Every row comes from one small tree of marks. The marks that hang from a mark follow it in brackets, in the order of their numbers. Every link used is in the known rows. Which tree was each row made from?
Known rows:
j_378[j_167]: [ 0.48  0.20 -1.15 -0.80 -0.63  0.57 -0.22 -2.20 -1.10 -1.25  0.47  1.07
 -0.01 -1.45  0.46  0.78 -0.27  1.51 -0.09  0.26  1.54  1.10 -0.39]
j_407[j_898[j_352[j_403[j_943]] j_749]]: [-1.47  0.73  0.92  0.84  0.27  1.11 -3.22 -0.66 -2.84  0.36  1.84  0.22
  0.69 -1.89  0.87  2.73 -1.05  2.59 -0.05 -1.46 -0.97 -1.39 -0.58]
j_378[j_403[j_943]]: [-0.16 -0.02 -1.39 -1.92 -0.69  1.13 -1.46 -1.85 -0.96 -0.94  1.53  0.85
  0.35 -0.42 -0.05  1.82 -0.68  1.62 -0.38  0.03 -0.68  0.18 -0.56]
j_943[j_898[j_352[j_403] j_407 j_749]]: [ 1.24  0.88  0.98  1.17  0.99  0.27 -3.18 -1.37 -2.98  0.38  0.47  2.92
 -0.44 -0.62  0.78  2.81  0.31  2.69 -0.83 -1.24 -0.35 -2.86 -0.34]
j_407[j_898]: [-0.33  0.79  0.19  0.01 -0.48  0.88 -1.16 -1.26 -1.34 -0.45  0.83  0.16
  0.11 -1.01 -0.10  1.13 -0.99  2.29 -0.20 -0.21  0.85 -0.34 -0.68]
j_352[j_262[j_943] j_403]: [ 2.05  0.05  0.67 -0.69  0.40  0.01 -2.36 -1.34 -1.22  0.05 -1.26  1.17
 -0.89 -0.03 -0.19  1.08 -0.16  2.39  0.46 -0.74 -0.79 -1.77 -0.01]
j_407[j_898[j_352[j_403[j_943]]]]: [-1.95  0.46  1.07  0.46  0.27  1.16 -2.59 -0.80 -2.21  0.38  1.32 -0.22
  0.48 -2.17  0.42  1.87 -0.81  2.59  0.34 -0.61 -0.31  0.08 -0.63]
j_262[j_943[j_898]]: [ 2.36  0.16 -0.14 -0.92  0.26  0.14 -1.15 -2.18 -0.69 -0.88 -0.85  1.93
 -0.89  0.67 -0.83  2.64 -0.31  3.04 -0.60 -0.92 -0.42 -1.92 -0.08]
j_403[j_943[j_898]]: [ 0.26  0.44 -0.22 -1.67 -0.36  0.93 -0.72 -1.64 -0.93 -0.50  0.76  1.50
 -0.09  0.05 -0.49  2.71 -0.74  2.46 -0.28 -0.55 -1.16 -1.21 -0.43]
j_378[j_167 j_403[j_943[j_898]]]: [ 0.89 -0.31 -2.26 -1.82 -0.41  0.95 -1.63 -2.67 -1.05 -2.42  0.62  2.18
  0.27 -1.17  0.25  3.78 -1.11  3.04 -0.57 -0.43 -0.19 -0.64 -0.35]
j_378[j_167 j_403[j_943[j_898[j_352]]]]: [ 0.62 -0.47 -1.71 -1.20  0.21  1.11 -2.72 -2.93 -1.36 -2.18  0.47  1.81
  0.37 -1.63  0.37  5.07 -0.79  3.05 -0.28 -0.91  0.10 -0.66 -0.31]
j_943[j_898[j_352[j_262] j_407 j_749]]: [ 2.22  0.99  0.70  0.42  1.02  0.90 -4.63 -1.33 -2.45  0.33 -0.30  2.65
 -0.61  0.21  0.10  5.87 -0.42  2.67 -0.38 -1.92 -0.95 -5.93 -0.37]
j_898[j_352]: [ 0.13  0.33  0.31 -0.38  0.13  0.76 -1.21 -2.01 -1.17 -0.11  0.51  0.41
 -0.06 -0.75  0.01  1.71  0.30  1.14  0.10 -0.41  0.82  0.76 -0.42]
j_407[j_898[j_352]]: [-0.62  0.65  0.65  0.66  0.11  1.05 -2.23 -1.48 -1.56 -0.23  0.70 -0.13
  0.17 -1.45  0.01  2.40 -0.64  2.33  0.04 -0.75  1.17 -0.30 -0.64]
j_403[j_943[j_898[j_352 j_407 j_749]]]: [ 0.24  0.97  0.20  0.00  0.60  1.15 -3.60 -1.11 -2.55  0.58  1.21  2.30
 -0.14 -0.23  0.06  5.44 -0.51  2.64 -0.82 -1.58 -1.69 -4.47 -0.64]
j_683[j_167]: [ 0.56  0.03 -0.14 -1.18 -0.89  1.19 -0.37 -2.10 -0.71 -0.92  1.35  1.84
 -0.21 -0.78 -0.07  0.45 -0.07  0.54 -0.45  0.57  0.67  0.43 -1.05]
j_378[j_167 j_403[j_943[j_898[j_749]]]]: [ 1.34 -0.05 -2.35 -1.32 -0.40  0.89 -2.21 -2.49 -1.71 -2.54  1.23  2.82
  0.54 -0.87  0.67  4.58 -1.34  2.93 -1.00 -1.08 -0.90 -2.18 -0.35]
j_407[j_898[j_352[j_403]]]: [-0.72  0.45  1.25  1.14  0.39  0.64 -2.22 -1.33 -2.16 -0.07  0.65  0.23
  0.16 -2.02  0.49  0.83 -0.31  2.58  0.18 -0.60  1.02  0.79 -0.55]
j_378[j_167 j_403[j_943]]: [-0.11 -0.30 -2.34 -1.78 -0.73  1.07 -1.46 -2.35 -1.08 -1.83  1.25  1.26
  0.52 -1.61  0.54  2.33 -0.94  1.92 -0.29  0.12  0.17  0.53 -0.52]
j_898[j_352[j_403] j_407 j_749]: [ 0.28  0.84  0.87  1.15  0.63  0.39 -3.01 -1.04 -3.06  0.97  1.09  1.97
 -0.15 -1.17  1.09  1.46  0.53  1.50 -0.56 -0.71  0.02 -1.62 -0.47]
j_943[j_898]: [ 1.43  0.48 -0.07 -0.99 -0.19  0.45 -0.30 -2.09 -0.81 -0.96  0.16  1.79
 -0.37  0.20 -0.46  1.68 -0.17  2.33 -0.46 -0.42  0.09 -0.60 -0.28]

Write each row's tree:
[-0.16  0.91  0.54  1.11  0.13  1.04 -2.81 -1.23 -2.23 -0.34  1.25  0.41
  0.46 -1.13  0.46  3.30 -0.81  2.23 -0.35 -1.51  0.45 -1.83 -0.62]  j_407[j_898[j_352 j_749]]
[ 1.73  0.29  1.10  0.81  1.46 -0.04 -3.44 -1.71 -2.20  0.42 -1.16  2.55
 -1.21 -0.55 -0.09  2.74  0.40  3.51 -0.57 -1.03 -0.32 -2.68 -0.21]  j_262[j_943[j_898[j_352[j_403] j_407]]]
[ 1.64  0.39  0.65  0.11  1.08  0.73 -4.67 -1.33 -1.66  0.93 -1.26  1.12
 -1.13 -0.10 -0.57  4.29 -0.04  2.46  0.16 -1.08 -0.45 -4.49 -0.35]  j_898[j_352[j_262[j_943]] j_407]
[ 1.51  0.29  1.23  0.53  1.30  0.30 -4.62 -1.11 -2.21  1.17 -1.40  1.52
 -1.19 -0.65  0.05  2.71  0.27  2.59  0.31 -0.93 -0.52 -3.46 -0.25]  j_898[j_352[j_262[j_943] j_403] j_407]
[ 0.04  0.43  0.85 -0.37  0.50  0.97 -3.56 -0.92 -2.40  0.64  0.88  0.72
  0.25 -0.74  0.63  3.37 -0.52  1.73  0.62 -1.56 -2.00 -2.55 -0.28]  j_898[j_352[j_262 j_403[j_943]] j_749]
[-0.09  0.31  0.54 -1.41 -0.17  0.88 -1.88 -0.84 -1.46  0.48  0.52  0.54
 -0.10 -0.61  0.11  1.29 -0.64  1.77  0.73 -0.30 -1.50 -1.02 -0.38]  j_352[j_262 j_403[j_943]]
[-0.01  0.29  0.23 -1.09  0.28  1.12 -1.77 -1.92 -1.18 -0.23  0.68  1.02
  0.00 -0.37 -0.44  4.20 -0.35  2.48 -0.02 -1.12 -0.97 -1.13 -0.39]  j_403[j_943[j_898[j_352]]]
[ 2.59  0.84 -0.11  0.19  0.55  0.13 -3.05 -1.39 -2.06 -0.10 -0.32  3.24
 -1.00  0.79 -0.21  3.92 -0.44  3.19 -1.39 -1.45 -1.16 -5.30 -0.34]  j_262[j_943[j_898[j_407 j_749]]]
[ 1.02  0.88  1.16  0.87  0.90  0.57 -4.40 -0.75 -3.00  1.07  0.22  1.93
 -0.43 -0.79  0.94  2.86  0.13  1.77  0.06 -1.04 -0.62 -3.66 -0.39]  j_898[j_352[j_262 j_403] j_407 j_749]
[ 1.63  0.56  1.48  0.41  1.27  0.53 -3.99 -1.35 -2.31  0.54 -0.93  2.47
 -0.87 -0.69  0.10  3.39  0.14  2.97  0.17 -0.94 -0.35 -3.27 -0.27]  j_943[j_898[j_352[j_262 j_403] j_407]]
[-0.35  0.75  1.16  1.61  0.36  0.59 -2.84 -1.08 -2.73 -0.08  1.23  0.63
  0.41 -1.73  0.99  1.69 -0.55  2.41 -0.20 -1.31  0.44 -0.76 -0.49]  j_407[j_898[j_352[j_403] j_749]]
[ 0.69  0.69 -0.36 -1.20 -0.30  0.93 -1.38 -1.46 -1.57 -0.57  1.39  1.85
  0.17  0.44 -0.07  3.66 -0.95  2.38 -0.69 -1.32 -1.90 -2.71 -0.40]  j_403[j_943[j_898[j_749]]]
[ 3.38  0.81  0.15 -0.08  0.82  0.34 -4.46 -1.20 -2.00  0.10 -1.16  3.11
 -1.22  1.17 -0.48  5.42 -0.78  3.38 -0.86 -1.90 -1.84 -7.32 -0.21]  j_352[j_262[j_943[j_898[j_407 j_749]]]]
[ 1.17  1.02  0.61  0.45  0.65  1.03 -4.43 -0.97 -2.48  0.85  0.29  1.58
 -0.41 -0.25  0.33  4.30 -0.20  1.54 -0.11 -1.35 -0.64 -4.68 -0.52]  j_898[j_352[j_262] j_407 j_749]
[ 0.77  0.67  0.75 -0.85  0.48  0.79 -3.28 -0.62 -2.16  0.79 -0.08  2.31
 -0.74 -0.36 -0.12  3.13 -0.74  3.20  0.07 -0.49 -1.97 -3.91 -0.48]  j_352[j_262 j_403[j_943[j_898[j_407]]]]
[ 0.35  1.00  0.29  0.67  0.37  0.82 -3.04 -1.22 -2.49  0.75  1.08  1.71
 -0.15 -0.57  0.53  2.87  0.20  1.33 -0.74 -0.89  0.07 -2.61 -0.67]  j_898[j_352 j_407 j_749]
[ 2.31  0.15  0.84  0.66  1.16 -0.16 -2.79 -2.05 -2.12 -0.53 -0.54  2.33
 -0.57 -0.06  0.33  3.17  0.13  3.18 -0.58 -2.03 -0.89 -2.47  0.13]  j_262[j_943[j_898[j_352[j_403] j_749]]]
[ 1.41  1.01  0.42  0.70  0.71  0.67 -3.22 -1.57 -2.46  0.11  0.58  2.77
 -0.42 -0.15  0.19  4.32  0.02  2.50 -0.98 -1.43 -0.32 -3.82 -0.52]  j_943[j_898[j_352 j_407 j_749]]
[ 0.37  0.95  0.31 -0.13  0.21  0.56 -2.49 -0.67 -2.86  0.54  1.30  2.98
 -0.21 -0.37  0.56  2.60 -0.57  2.82 -0.96 -0.89 -2.01 -3.41 -0.55]  j_352[j_403[j_943[j_898[j_407 j_749]]]]
[-0.80  0.50  0.55 -0.13  0.18  0.83 -2.07 -1.09 -2.45  0.46  1.70  0.79
  0.44 -1.13  0.84  2.04 -0.10  1.39  0.02 -1.14 -1.27 -0.47 -0.39]  j_898[j_352[j_403[j_943]] j_749]
[ 2.67  0.47 -0.25 -0.39  0.24  0.01 -1.72 -1.98 -1.28 -1.01 -0.28  2.34
 -0.65  1.00 -0.33  3.53 -0.53  2.94 -1.00 -1.74 -1.10 -3.46 -0.08]  j_262[j_943[j_898[j_749]]]
[-0.41  0.19  1.01 -0.88  0.47  1.08 -2.93 -1.14 -1.73  0.74  0.37  0.25
  0.00 -1.11  0.22  2.60 -0.29  1.77  1.02 -0.79 -1.24 -0.97 -0.30]  j_898[j_352[j_262 j_403[j_943]]]
[-1.32  0.58  0.84  0.00  0.48  0.93 -2.77 -0.80 -2.47  1.46  1.19  1.05
 -0.17 -1.63  0.49  1.49  0.21  1.79  0.01 -0.08 -0.62 -0.59 -0.67]  j_898[j_352[j_403[j_943]] j_407]
[-1.23  0.16  0.70 -0.58  0.21  0.89 -1.54 -1.35 -1.75  0.57  1.14  0.26
  0.20 -1.43  0.40  1.05  0.14  1.52  0.41 -0.30 -0.58  1.11 -0.40]  j_898[j_352[j_403[j_943]]]
[ 1.82  0.40  0.47  0.32  1.18  0.38 -3.48 -1.88 -1.68  0.20 -1.10  2.30
 -1.18 -0.01 -0.65  4.36  0.17  3.30 -0.72 -1.20 -0.27 -3.68 -0.29]  j_262[j_943[j_898[j_352 j_407]]]
[ 1.94  0.32  0.75 -0.61  0.72  0.85 -2.76 -2.11 -1.04 -0.52 -0.86  1.34
 -0.53  0.06 -0.47  4.51 -0.33  2.60  0.39 -1.39 -0.17 -2.61 -0.20]  j_943[j_898[j_352[j_262]]]
[ 0.07  0.78 -0.10 -1.07 -0.08  1.02 -1.94 -1.03 -1.67  0.43  0.84  2.09
 -0.45 -0.09 -0.54  3.26 -0.64  2.70 -0.73 -0.34 -1.29 -2.89 -0.71]  j_403[j_943[j_898[j_407]]]
[ 0.49  1.12 -0.27 -0.64 -0.03  0.97 -2.50 -0.81 -2.29  0.34  1.36  2.62
 -0.23  0.25 -0.04  4.10 -0.88  2.64 -1.12 -1.07 -2.00 -4.43 -0.67]  j_403[j_943[j_898[j_407 j_749]]]
[ 1.40  0.60  0.75  0.92  0.84  0.88 -5.01 -1.15 -2.02 -0.13 -0.62  0.36
 -0.25 -0.37 -0.14  5.64 -1.30  3.22  0.10 -2.45 -0.88 -5.32 -0.32]  j_407[j_898[j_352[j_262[j_943]] j_749]]
[ 2.07  0.03  0.38 -0.26  0.89  0.28 -2.21 -2.42 -0.96 -0.66 -1.09  1.58
 -0.82  0.19 -0.72  3.99  0.01  3.08 -0.35 -1.47 -0.21 -2.05 -0.06]  j_262[j_943[j_898[j_352]]]
[ 2.47  0.32  0.20  0.18  0.83  0.22 -2.80 -2.21 -1.57 -0.78 -0.51  2.08
 -0.57  0.49 -0.29  4.79 -0.14  2.96 -0.74 -2.27 -0.80 -3.48 -0.05]  j_262[j_943[j_898[j_352 j_749]]]
